What can hang from each mark:
Q: Z
L: Q
B: H
V: H X
H: B K Z
K: M
X: M
M: B L
Z: H Q

Every row comes from one small tree of marks. The marks that hang from a mark follow it in brackets, in alphabetical order. Every link used is in the known rows. Which tree was each row made from?
In the rows, zero is written as 128.
Known rows:
V(H(B) X): [184 128 132 121 162 133 124 100 143  80 104 118 122 119 163 141  74 189
 114 206 131 102  47 103 122]
L(Q(Z(H(K)))): [165 138 133 117 139 141 135 112  66 157 151 189 128 117 209 130 136 105
 175  77 140 180 171 163 103]
Z(H(B) Q): [114 141 118 140 158 118 120 159 124 155 168 118 128 117  93 127 134 124
 128 163 146 116 111 141 140]
H(B K(M(L)) Z): [149 143 115 118 154 106 110 131 154  93 110 129 111 125  86 133 120 123
  98 145 116  51  57 103 132]
Z(Q): [109 141 136 129 137 121 136 149  88 138 133 148 154 112 158 121 125 142
 127 167 122 157  87 115 138]
M(B(H(Z)) L(Q)): [110  91 133 116 108 145 132 125 235 129 123  71 101 152 109 136 156  99
  90  68 144 104 252 196 131]
L(Q(Z(H(B K)))): [174 134 118 118 175 146 122 117  86 139 149 176 110 116 181 134 119 110
 142 101 138 121 147 140  81]
L(Q(Z)): [161 120 132 101 152 164 142 125 119 138 107 157 122 127 235 132 122 125
 131 139 126 154 130 119  89]
M(B(H(K Z))): [121 117 127 119 125 111 135 124 121 122 138 103 162 122  48 124 129 115
 130  92 124 140 134 153 144]
V(H(K Z) X(M)): [207 128 129  96 170 118 135 118 190 102 103 123 134 144  86 146 108 166
 140 185 141 133  69  72 181]
K(M(B(H) L)): [ 77 113 132 147  66 130 124 119 134 124 126  95 127 127 103 122 139 129
 123  89 117 118 182 153 139]
V(X): [177 132 154 136 121 125 138  89 111 105 113 137 131 127 173 131  98 171
 142 174 129 174  69 145 112]
K(M(L)): [111 142 138 137 100 122 124 121 131 114 109 135 124 123 162 122 129 136
 132 144 117 120  88 118 130]
B(H): [115 126 149 130 128 126 141 127 122 135 145 122 170 103 137 118 120 137
 147 120 131 180 121 158 125]
Z(H(B K) Q): [121 156 123 145 156 101 114 143  48 143 177 162 141 104  97 125 122 125
 137 123 134 121 100 134 133]
K(M(B L)): [ 87 127 125 149  76 122 120 114 124 106 100 108 114 140 122 121 127 136
 111 138 109 100 118 113 124]
L(Q): [144 126 159 131 169 141 139 114 122 121 114 161 128 124 221 127 108 138
 114 131 133 167 133 154  98]
X(M(B L(Q(Z)))): [125 103 103 111  99 166 128 128 209 132  88  95  83 172 154 141 141 113
  95 134 122  88 201  70  88]
K(M): [128 138 145 136 153 127 134 133  98 125 114 147 147 115 164 119 113 148
 140 164 119 156  52 109 136]
X(M): [133 134 135 128 159 123 138 144 171 128 110 110 148 139 111 123 113 147
 127 190 130 154  65  69 121]
K(M(B L(Q))): [103 111 142 148 106 145 123 107 134 112  95 136  84 148 197 131 127 132
  91 102 120 109 194 156 110]
M(B L(Q(Z))): [123 109 111 115  78 160 128 105 142 118  92 116  91 150 198 135 137 111
 103 110 115  98 195 122  71]
M(B L): [ 90 132 123 143  67 113 123 108 137  98 103  90 125 139 118 122 123 133
 102 141 114 104 113 119  97]
Q(Z): [146 138 112 103 124 143 140 131 110 134 111 130 151 119 166 122 123 131
 150 177 116 151  54  75 103]

Which tree is each row?
[152 137  96 114 143 139 123 142 148 150 148  97 125 125 105 126 130 114
 153 175 140 108  75  97  98]	Q(Z(H(B)))
[ 90 139 129 158 114 109 122 142  13 159 167 168 136 118 105 120 145 122
 155  92 123 149 154 142 174]	Z(H(K(M(B))) Q)
[156 123 128 114 144 159 139 134 138 168 146 143 117 132 204 129 148 104
 164 114 150 172 178 160 108]	L(Q(Z(H)))
[150 144 112 110 188 107 120 161 114 119 135 143 139 115  82 134 116 126
  96 164 123  79  55  98 143]	H(B K Z(Q))
[127 132 137 116 113 112 127 132 151 125 138 135 141 112  89 127 149 110
 142  73 127 126 146 156 169]	B(H(K(M(L)) Z))
[142 125 121 115  94 152 129 122 172 155 139 131  95 138 196 132 164  93
 156  91 151 135 211 164 103]	M(L(Q(Z(H))))
[ 90 108 139 147 116 137 135 130  99 134 133 109 148 120 116 118 126 138
 132 109 118 153 138 141 146]	K(M(B(H)))
[132 154 146 152 140 106 128 121  45 143 158 180 150 107 132 115 131 127
 181 104 133 180  87 153 153]	Z(H(K(M)))
[105 121 119 121  73 104 125 115 156 111 134  91 142 129  46 127 144 108
 117  73 122 109 170 162 136]	M(B(H(K Z)) L)
[141 158 128 149 162  97 116 117  75 124 159 149 144 107  95 120 104 130
 142 127 135 127  65 145 100]	Z(H(B K))
[120 115 129 103 149 129 144 175 179 163 156 102 156 117  86 127 160 113
 132 130 143 152 152 154 188]	B(H(Z(Q)))
[ 87 131 133 149  51 103 122  91  80 105 136 126 151 111  97 122 124 127
 125  58 110 130 173 163 104]	M(B(H(K)) L)
[ 92  97 120 117 133 143 136 181 156 163 145  89 134 133  61 129 163 115
 121 123 131 125 176 138 210]	K(M(B(H(Z(Q)))))
[104 108 131 139 113 144 125 121 207 113  93  97  89 170 136 137 126 130
  76 126 131 102 207 116  96]	X(M(B L(Q)))
[161 150 101 121 146 122 119 124  75 138 152 146 140 110 114 125 118 115
 163 138 127 115  66 105  97]	Q(Z(H(B K)))
[ 96 107 127 136 122 134 137 142 179 141 131  71 152 145  53 123 123 136
 121 135 130 149 156 106 130]	X(M(B(H)))
[169 139 136 123  99 112 123  84 154  84 101 145 123 133 133 144  98 178
 135 146 125 125 107  83 142]	V(H(K) X(M(L)))
[128 123 143 127 138 140 130 127 218 122 100 124 100 153 172 135 128 132
  96 130 140 123 179 115 100]	X(M(L(Q)))
[ 94 125 115 139  82 120 123 126 197 109  97  70 118 163  67 127 128 136
  96 164 121  97 122  72 107]	X(M(B L))
[113 128 118 123 143 116 127 158  68 133 125 146 132 130  85 128 139 123
 114 132 110 111 100  98 184]	H(K(M(B)) Z(Q))
[126 129 132 107 148 112 139 156 110 152 162 150 170 102  95 127 145 114
 139  94 133 157 140 153 181]	B(H(K Z(Q)))
[117 152 125 151 172 110 112 153  40 153 174 182 131 102 105 125 127 129
 140 123 130 115 102 134 158]	Z(H(B K(M)) Q)
[154 109 127 128 124 139 132 108 179  99  95  84 120 160 105 142  97 186
 120 197 132 129 101  66 150]	V(H X(M(B)))
[131 130 124 126 148 112 129 134  97 110 110 132 135 135  81 124 124 127
 122 140 111 119  70 102 156]	H(K(M(B)) Z)
[165 139 122 117 202 114 119 143 118 105 116 143 131 118  92 130 106 132
 108 164 117  83  21  96 138]	H(B K(M) Z)
[167 120 113 113 174 163 126 136 153 154 143 126  98 130 178 135 131 108
 135 136 149 114 150 150  89]	L(Q(Z(H(B))))
[111 154 141 150 136 108 126 148  23 165 174 194 146 102 132 118 146 124
 173 102 131 174 122 146 183]	Z(H(K(M)) Q)
[ 77 116 129 143  54 121 126 109 150 116 129  79 137 126  95 122 134 125
 115  92 120 124 178 157 110]	M(B(H) L)
[123 127 156 138 131 144 127 114 139 118 104 163  96 131 225 130 127 130
 107 103 128 127 172 161 114]	K(M(L(Q)))
[117 112 109 123  67 153 125 117 164 149 131 102  84 155 162 134 163  91
 135  84 141 114 240 161  95]	M(B L(Q(Z(H))))
